Known rows, with every step that occurs:
gulo -> lafodi -> vebibi -> sibu -> neri: [ 15.9  26.1  10.1  13.3 -23.2  10.6  29.6 -24.8 -12.0  -8.9  19.6  -1.1
  39.4   4.9  24.0  39.0  -4.9 -24.9]
sibu -> rigob -> lafodi: [ 16.8  47.0 -26.4  15.2 -22.0  32.6   1.9   4.5   3.6  -8.1  -3.7 -14.0
  20.3 -18.6  -8.6  23.7  11.5 -28.6]
lafodi -> pezu -> sibu: [ 12.4  39.3  14.3  28.2 -10.5  23.7   7.4  -5.8  -5.6   1.5  -7.1  -4.3
  10.0  16.3 -10.0  -8.9 -20.2 -12.2]
rigob -> lafodi -> pezu -> sibu: [ 10.1  44.6   6.2  25.0  -7.6  32.6   3.6 -13.6  -3.8   3.9  -7.0   7.7
   9.8   4.8 -11.8   9.7 -12.9 -10.1]
pezu -> sibu -> rigob: [ 24.8  47.9  -3.4  20.2 -18.5  16.1  -2.3  10.1  -0.8  -9.9  11.7 -18.4
   1.3   0.7 -15.2  -7.2 -10.4 -21.7]
pezu -> sibu -> gulo -> lafodi -> vebibi: [ 28.0  38.4  -8.7  28.3 -11.3   2.0  12.3 -22.9  -1.1   4.3   6.8  11.2
  22.4  24.3   2.9   7.8 -20.6 -12.0]
sibu -> gulo -> lafodi -> vebibi: [ 22.2  31.8 -24.0  26.4 -17.6   9.7  19.9 -20.6   1.5   4.1  -8.6   3.3
  40.8  15.9  10.8  19.8  -5.8 -20.3]
sibu -> gulo -> lafodi: [ 13.6  33.3 -31.4  21.0 -26.4  22.3   6.1   4.7  -2.2   0.6   2.4  -1.8
  27.2  -4.9  13.6  14.9  -3.9 -12.2]
sibu -> rigob -> lafodi -> pezu: [ 12.9  42.9 -26.9  21.3 -20.5  36.6  10.8 -13.5   1.7  -9.1 -21.4  -8.1
  32.6  -4.6   2.3   6.8  17.0 -39.2]
neri -> sibu -> gulo -> lafodi -> vebibi: [ 23.5  15.6 -25.5  34.8 -25.1   1.8  27.5 -13.8  10.8  10.8 -21.6  -4.0
  42.3  22.7  23.7  17.6 -19.2 -16.0]
gubi -> sibu: [  7.5  33.9  -4.9  23.3 -16.1  23.4   5.1   5.3  -5.3  -1.4  14.9 -21.5
   1.8   0.8 -10.7  25.4 -14.8 -19.8]
neri -> sibu -> gulo -> lafodi: [ 14.9  17.2 -33.2  29.7 -34.3  14.2  13.3  11.2   7.3   7.7 -10.8 -10.6
  27.7   2.2  26.5  11.8 -17.3  -7.8]
gubi -> sibu -> gulo -> lafodi -> vebibi: [ 19.5  28.8 -28.7  29.4 -16.1   5.3  19.9 -30.2  -1.8   0.2  11.8  -0.3
  26.5  22.7  13.5  24.7  -9.2 -29.6]
momuvap -> gubi -> sibu -> gulo -> lafodi -> pezu: [  6.3  17.6 -35.0  27.7 -14.0  21.3   2.1 -16.2 -11.1   0.9   4.5  -6.6
  29.3  -0.9  35.9   9.9  -4.6 -23.8]
rigob -> lafodi: [  7.3  42.3  -8.4  17.3 -14.7  36.2   2.4   7.0  -0.1   4.6  -4.2  -4.7
  16.2 -17.9 -15.0  39.2  -4.2  -8.8]
sibu -> rigob -> lafodi -> neri: [ 23.6  56.0 -34.7  14.8  -8.1  22.2  -0.5  -4.5  -5.8  -4.9 -13.7   9.4
  26.3   1.9  -5.9  22.6  -5.9 -35.6]
gulo -> sibu: [ 19.8  28.2   1.4  14.7 -18.2  14.8  -3.1  12.6  -5.4  -2.6   5.7 -19.4
   6.9   7.7  -1.0  31.3 -28.0 -15.6]
lafodi -> vebibi -> sibu: [ 13.3  31.5  18.5  19.2 -15.3  14.9  24.2 -19.2   0.0   2.2   4.8 -24.9
  34.8  14.9  -5.4  24.7 -12.7 -17.8]
gulo -> sibu -> neri: [ 22.1  35.4   8.5   7.6 -15.4  12.4   0.0   3.6 -12.8 -13.9   9.4 -10.1
  11.6  -5.3  12.2  28.2  -9.3 -29.8]

Rows:
[  7.1  39.1 -14.7  15.5 -28.0  36.7  16.0 -22.1  -0.1 -12.7  -0.8 -22.5
  37.6  -4.0  12.3   5.6  17.6 -38.0]  vebibi -> sibu -> rigob -> lafodi -> pezu
[ 11.1  12.5 -33.6  35.9 -32.7  18.3  22.9  -6.2   6.0   6.2 -28.2  -4.1
  40.4  16.7  37.5  -4.9 -11.4 -18.0]  neri -> sibu -> gulo -> lafodi -> pezu
[ 12.7  27.1  -2.6  29.3 -20.7  21.2   8.7  -1.8 -10.5   2.3   3.3  10.7
   9.6  18.5   6.4   8.5 -30.8  -5.0]  gulo -> lafodi -> pezu -> sibu
[ 11.3  43.6 -14.1   8.9 -29.2  32.8   6.7  -3.7   1.2 -11.9  17.3 -27.7
  25.7 -18.2   1.1  22.4  11.7 -26.8]  vebibi -> sibu -> rigob -> lafodi
[ 27.0  34.3 -28.3  26.8 -18.0   5.3  10.6   9.7   2.5  -0.6 -26.8 -10.7
  26.6  20.0   8.9   1.4 -27.0 -33.2]  lafodi -> neri -> sibu -> rigob
[ 17.7  31.0 -26.9  24.1 -29.2  24.3   9.4  11.5  12.9  -1.9 -16.3 -22.5
  21.0 -12.4   3.9  21.3  -1.9 -23.9]  neri -> sibu -> rigob -> lafodi
[ 18.6  43.5 -32.3  24.8  -7.4  14.8   6.4  -9.3   4.5  11.9 -31.2  10.7
  34.4   8.9  11.0  11.8 -16.7 -20.4]  rigob -> lafodi -> neri -> sibu -> gulo
[ 20.2  41.9 -40.4  20.3 -13.0  12.0   4.4  -4.1 -11.6   4.0  -7.7  21.8
  32.9  15.8  16.6  13.3 -21.3 -19.4]  sibu -> gulo -> lafodi -> neri
[  4.3  25.7 -20.1  21.3 -33.2  26.5  20.4 -22.2  -6.0  -3.9   4.7 -10.3
  44.8   9.8  34.6  -3.5   2.5 -21.1]  vebibi -> sibu -> gulo -> lafodi -> pezu
[ 21.3  44.1  -3.6  26.6 -17.6  19.7   6.9  -7.5  -2.0 -10.9  -6.3 -13.0
  13.6  14.7  -4.2 -24.1  -5.2 -31.7]  lafodi -> pezu -> sibu -> rigob
[ 21.7  38.5 -24.8  27.8 -10.2   6.3   9.9  -1.0   2.8   9.9 -30.8  -1.6
  34.2  20.2  13.1  -6.3 -24.3 -22.5]  lafodi -> neri -> sibu -> gulo
[ 25.2  45.3 -18.2  20.6 -12.5  19.9  15.6 -21.2   7.3  -4.6 -13.9  -7.7
  33.8   2.2 -12.1  29.2  10.0 -37.0]  sibu -> rigob -> lafodi -> vebibi
[ 27.3  21.0 -45.4  28.0 -28.1   2.9  11.6  13.5  -2.5   0.3 -16.0   4.3
  26.6  22.7  25.6  18.9 -37.6 -25.9]  gulo -> lafodi -> neri -> sibu -> rigob
[ 22.4  23.3 -15.8  18.5 -33.1   8.9  25.2 -18.3  -1.3 -10.2  17.2 -19.0
  39.1  16.3  16.5  26.3  -7.1 -30.1]  gulo -> lafodi -> vebibi -> sibu -> rigob
[ 19.5  52.5   0.6  21.5 -10.7  17.1  -2.6  -1.2   0.1   0.7   6.8  -9.7
   9.0   0.3 -10.9 -14.8  -8.4 -11.0]  pezu -> sibu -> gulo
[ 10.2  29.6 -32.0  27.3 -25.4  26.3  16.3 -12.9  -3.9  -0.2 -16.0   3.5
  39.4   9.1  24.8  -2.1   1.8 -22.4]  sibu -> gulo -> lafodi -> pezu
[ 17.9  51.5 -22.3   8.9 -15.1  22.3   4.6 -13.5  -7.8  -8.6   7.3  -4.3
  31.5   1.8   4.3  20.6  -5.1 -34.4]  vebibi -> sibu -> rigob -> lafodi -> neri
[ 12.7  51.5  13.2  17.9  -5.2  29.9   6.7 -22.4 -11.3  -7.6  -3.3  17.3
  14.7  -7.9   1.1   6.2   5.3 -24.5]  rigob -> lafodi -> pezu -> sibu -> neri
[ 19.4  39.8 -16.2  22.9 -20.6  14.9  -1.1   2.1  -5.3   0.9  17.4   5.2
   8.8   3.1   5.5   2.2 -18.5  -3.2]  pezu -> sibu -> gulo -> lafodi
[  7.3  26.6 -36.4  30.6 -24.4  22.3  15.0 -23.1  -7.0  -3.7   4.5  -0.4
  25.3  16.3  26.9   3.0  -1.6 -31.5]  gubi -> sibu -> gulo -> lafodi -> pezu
[ 26.2  48.8 -25.1  22.4  -6.4   4.4  -3.8  -7.4 -13.9   4.0   7.7  29.0
  15.0  24.6   8.2   1.0 -36.0 -10.5]  pezu -> sibu -> gulo -> lafodi -> neri
